Every row comes from one small tree of marks. The marks that hang from a mark follow it in brackets, in alphabetical order. Every link used is in the known rows. Which tree was each row made from?
Known rows:
kosi[foga[gisib] tetoze]: [-5.714 -0.771 -0.107  0.606 -1.174 -1.373 -0.238 -0.676 -2.265  0.387
  0.421  3.211  0.254  0.108 -0.324 -0.734 -1.119  0.252  0.431  2.581
  0.015  2.833]
kire[foga]: [-2.034  0.141  0.452  0.944 -1.074 -1.145 -0.559 -0.734  0.213  1.334
 -0.018  0.908 -0.001  0.068 -0.910  0.654 -1.727 -0.576 -0.114  1.700
 -0.668 -0.725]
lisin[niridas nodu[fitani foga[kire] nimu]]: [ 2.743  0.530 -0.287 -0.328  1.213  1.177 -0.490  0.191  2.514 -0.247
 -0.419 -1.012  0.808 -0.410  0.697 -0.443  1.599 -0.838  0.057 -1.567
 -0.160 -0.161]
nodu[fitani foga]: [ 4.361  0.541 -0.017  0.415 -0.354  0.097  0.167 -0.010  2.332  0.426
 -0.292 -0.932  0.212  0.187 -0.808  0.381 -0.615 -0.986  0.973  3.840
 -0.687  0.669]
fitani[nodu[foga lisin[niridas]]]: [ 0.751  1.068 -0.563 -1.602  0.440 -0.129 -0.543  0.694  3.247  0.121
 -0.344 -0.622  0.329 -0.408  0.670  0.762 -0.576 -0.529 -1.175 -0.156
 -0.214  0.840]
kosi[tetoze[kire[foga]]]: [-3.162 -0.040  0.778  0.594 -1.728 -1.186  0.718 -0.697 -2.579  0.033
  0.197  2.994 -0.351  0.038 -0.541  0.249 -1.580 -0.332 -0.585  0.323
 -0.575  1.465]
kosi[foga[gisib kire]]: [-3.734 -1.026  0.194  0.980  0.219 -1.072 -0.775  0.116 -3.749  0.676
  0.063  1.374  0.123 -0.031 -0.282 -0.317 -0.850  2.426  0.558  1.992
 -0.399  1.204]
fitani[nodu[foga[gisib] lisin[niridas] nimu]]: [-0.070  0.362 -0.723 -1.049  1.578  0.617 -0.738  0.779  2.083 -0.164
 -0.190 -0.996  0.210 -0.089  1.284 -0.088  1.045 -0.123 -1.007 -1.187
  1.487  0.598]
tetoze[kire]: [ 0.579  0.199  0.366 -1.106 -1.250 -0.903 -0.209  0.620 -2.131 -0.084
 -0.179  0.728 -0.917 -0.224 -0.519  1.003 -1.528  0.856 -0.615 -0.263
 -1.850  0.849]
nodu[fitani foga[gisib kire[tetoze]] lisin[niridas] nimu]: [ 3.753  0.369 -0.048  0.708  1.849  1.697  1.039 -0.095  0.088 -1.059
 -0.143 -3.063  0.521 -0.360  0.592 -1.120  1.902 -0.257  0.236 -1.832
  1.915  0.724]
foga[gisib kire[tetoze]]: [-2.274 -0.551  0.627  0.303 -0.506 -0.476 -0.120 -0.808 -2.313  0.428
  0.322 -0.728 -0.390 -0.074 -0.261  0.079 -1.258  2.160  0.396  0.472
  0.077 -2.183]
lisin[niridas nodu[nimu]]: [-1.529  0.673 -0.511 -1.806 -0.394 -0.112 -1.537  0.070  2.432  0.346
 -0.180  0.541  0.207 -0.741  0.591  0.250  0.358 -1.440 -1.141 -3.492
 -0.988 -0.742]
lisin[niridas nodu[fitani foga[gisib] nimu]]: [ 2.142  0.116 -0.756 -1.429  0.360  1.450 -0.647  0.297  2.361  0.023
 -0.057 -0.601  0.689 -0.092  0.894 -0.813  1.948 -1.910 -0.174 -0.659
  0.697 -1.843]
lisin[niridas nodu[fitani foga nimu]]: [ 3.187  0.789 -0.640 -1.040  0.234  1.207 -0.335  0.126  4.030 -0.206
 -0.329 -0.629  0.797 -0.268  0.393 -0.259  1.466 -2.595 -0.258 -1.436
 -0.104 -0.602]
fitani[nodu]: [-2.585  0.286 -0.157 -0.857 -0.596 -1.332 -1.035 -0.219  2.617  0.655
 -0.079  0.364 -0.389  0.214 -0.266  1.453 -1.616  1.050 -0.265  1.686
 -0.882 -0.237]
fitani[nodu[foga[gisib kire] nimu]]: [-1.074 -0.652  0.116  0.759  1.794  0.287 -0.740  0.139  0.204  0.212
 -0.095 -0.416 -0.140  0.606  0.710 -0.015  0.307  2.707  0.321  1.405
  1.300 -0.546]
nodu[fitani foga[gisib kire] lisin[niridas] nimu]: [ 3.625  0.204 -0.368  0.409  2.554  1.096 -0.208  0.750 -0.068 -0.447
 -0.447 -2.833  0.416 -0.539  0.892 -0.969  2.071  0.058  0.278 -0.073
  1.067  2.572]
lisin[nodu[fitani nimu]]: [ 1.560  0.456 -0.463 -0.142 -0.108  0.060 -0.311 -0.430  3.678 -0.158
 -0.246 -0.781 -0.255  0.084 -0.143  0.324  0.805 -1.599  0.225  0.115
 -0.259  0.660]
lisin[niridas nodu[fitani foga[kire[tetoze[kosi]]] nimu]]: [ 3.345  0.460  0.063 -0.216  0.213  1.733  1.688 -0.265  1.260 -1.353
  0.174 -1.095  0.407 -0.146  0.077 -0.604  2.005 -1.703  0.161 -4.558
  0.284 -2.462]
fitani[nodu[foga[kire] lisin nimu]]: [ 1.886  0.492  0.013  1.426  2.388  0.151 -0.031  0.416  2.133 -0.450
 -0.556 -1.657 -0.316  0.141  0.631  0.453  0.242  1.293 -0.176  0.303
  0.964  2.898]

Write each row's tree:
[-0.399  0.005  0.806  0.547 -0.980 -0.684  1.024 -0.539 -2.057 -0.249
  0.340 -0.415 -0.812 -0.134 -1.042  0.580 -1.199  0.975  0.464 -1.634
 -1.165 -1.328] => foga[kire[tetoze[kosi]]]
[ 1.175  0.085 -0.450  0.393  1.516  0.381 -0.189  0.425  1.885 -0.153
 -0.158 -1.439 -0.426  0.511  0.849  0.080  0.569  0.329 -0.320  0.991
  1.827  1.275] => fitani[nodu[foga[gisib] lisin nimu]]
[-4.527 -0.953  0.158 -0.261 -1.448 -1.067  0.636  0.083 -5.020 -0.632
  0.388  3.741 -0.243  0.121 -0.164 -0.615 -0.831  0.949 -0.212  0.736
 -0.249  3.063] => kosi[foga[gisib] tetoze[kire]]
[ 2.652  0.810 -0.560 -1.880 -0.843  0.676 -0.518  0.226  3.553  0.376
 -0.197 -0.403  0.817 -0.397  0.268  0.115  0.364 -2.461 -0.280  0.299
 -0.925 -1.651] => lisin[niridas nodu[fitani foga]]
[-2.094 -0.705  0.642 -0.088 -1.181 -0.584 -0.009  0.233 -4.176  0.632
  0.260  1.260 -0.608  0.293 -0.297  0.267 -1.037  0.827 -0.642  0.652
 -0.145 -1.711] => tetoze[kire[foga[gisib]]]
[ 3.075 -0.166 -0.464  0.082  0.274  1.114 -0.046 -0.051  2.149  0.043
 -0.028 -0.963  0.068  0.506  0.422 -0.580  1.451 -1.479  0.572  1.638
  1.099 -1.282] => lisin[nodu[fitani foga[gisib] nimu]]
[-0.108  0.746 -0.683 -2.279 -1.089 -0.219 -1.033 -0.044  3.326  0.362
 -0.114 -0.293  0.395 -0.684  0.190  0.580  0.199 -1.818 -0.464 -0.585
 -1.506 -1.026] => lisin[niridas nodu[fitani]]
[-1.850 -0.539  0.366  1.187 -0.154 -1.250  0.398  0.331 -3.554 -0.058
  0.101  1.521 -0.267 -0.131 -1.039  0.185 -0.826  1.167  0.623 -0.244
 -1.630  2.162] => tetoze[kosi[foga[kire]]]
[-1.138 -0.247 -0.074 -1.647  0.050  0.436 -1.529  0.601 -0.865  0.978
  0.075  0.237  0.425 -0.616  1.288 -0.483  0.028  0.699 -0.663 -0.498
 -0.500 -3.353] => lisin[niridas nodu[foga[gisib kire]]]
[-1.489 -0.876  0.727 -0.162 -1.483 -0.648  0.908  0.565 -5.624  0.096
  0.575  1.310 -1.193  0.331 -0.613  0.276 -0.537  0.193 -0.510 -0.911
 -0.541 -2.125] => tetoze[kire[foga[gisib]] kosi]
[ 3.797 -0.554  0.500  1.721  0.723  1.314  2.058 -0.389 -1.719 -1.071
  0.337 -2.043 -0.311  0.638 -0.558 -0.800  1.545  0.350  1.495 -0.549
  1.419 -1.409] => nodu[fitani foga[gisib kire[tetoze[kosi]]] nimu]
[-2.433 -0.733  0.225  0.395 -1.743 -0.466  1.549 -0.381 -3.487 -0.352
  0.775  1.587 -0.245  0.382 -1.145 -0.327 -0.665 -0.233  0.464 -1.054
  0.142 -1.408] => kire[tetoze[kosi[foga[gisib]]]]
[-3.058 -1.192  0.267  0.837 -0.095 -1.030  0.177  0.499 -5.112  0.155
  0.393  1.350 -0.397  0.044 -0.597 -0.336 -0.361  1.862  0.754  0.470
 -0.781  0.899] => tetoze[kosi[foga[gisib kire]]]
[-0.229  0.724 -0.456  0.276  1.093 -0.740 -0.417  0.046  3.426 -0.293
 -0.384 -1.193 -0.706  0.131  0.248  1.044 -0.076  0.122 -0.669 -0.503
  0.445  3.172] => fitani[nodu[lisin nimu]]
[-3.588 -0.955  0.481  1.342 -0.479 -0.440  0.496 -0.725 -3.646  0.112
  0.393  0.930  0.319  0.146 -0.573 -0.457 -0.944  1.901  0.552  0.353
  0.511 -0.624] => kosi[foga[gisib kire[tetoze]]]
[ 1.905  0.529 -0.213 -1.138  0.168  0.606 -0.639  0.306  2.091  0.295
 -0.284 -0.796  0.786 -0.607  0.553 -0.037  0.520 -0.598 -0.018  0.203
 -1.022 -1.118] => lisin[niridas nodu[fitani foga[kire]]]
[-4.660 -0.775  0.675  0.216 -1.616 -0.999  0.361 -0.584 -4.222  0.215
  0.502  2.724 -0.555  0.202 -0.067 -0.283 -1.131  0.371 -0.574  1.088
  0.256  0.232] => kosi[tetoze[kire[foga[gisib]]]]
[ 0.850 -0.011  0.582  1.269  0.673  0.639  1.720 -0.451  0.620 -1.040
  0.190 -0.304 -0.349  0.734 -0.359  0.309  0.218  1.070  0.380 -2.413
  0.940 -1.617] => fitani[nodu[foga[kire[tetoze[kosi]]] nimu]]
[-1.024 -0.296 -0.137 -0.727 -0.248 -0.250 -0.731  0.207  1.173  0.840
  0.140  0.329 -0.105  0.660  0.312  0.588 -0.933  1.230  0.050  3.154
  0.502 -2.031] => fitani[nodu[foga[gisib]]]
[ 5.407  1.225 -0.590  0.058  1.407  0.939  0.120  0.568  3.020 -0.609
 -0.615 -2.185  0.570 -0.581  0.199 -0.327  1.342 -2.334 -0.079 -0.709
  0.325  3.368] => nodu[fitani foga lisin[niridas] nimu]
[ 4.256  0.545 -0.365  0.417  0.126  0.955  0.233 -0.194  3.875 -0.166
 -0.292 -0.978  0.184  0.390 -0.050 -0.146  0.968 -2.204  0.428  0.932
  0.289  0.069] => lisin[nodu[fitani foga nimu]]
[-2.404 -0.197  0.596  1.512 -0.584 -0.672  0.741 -0.890 -1.862 -0.185
  0.071  1.224  0.462 -0.020 -1.059  0.082 -1.471  1.274  0.425 -0.264
 -0.284  0.658] => kosi[foga[kire[tetoze]]]
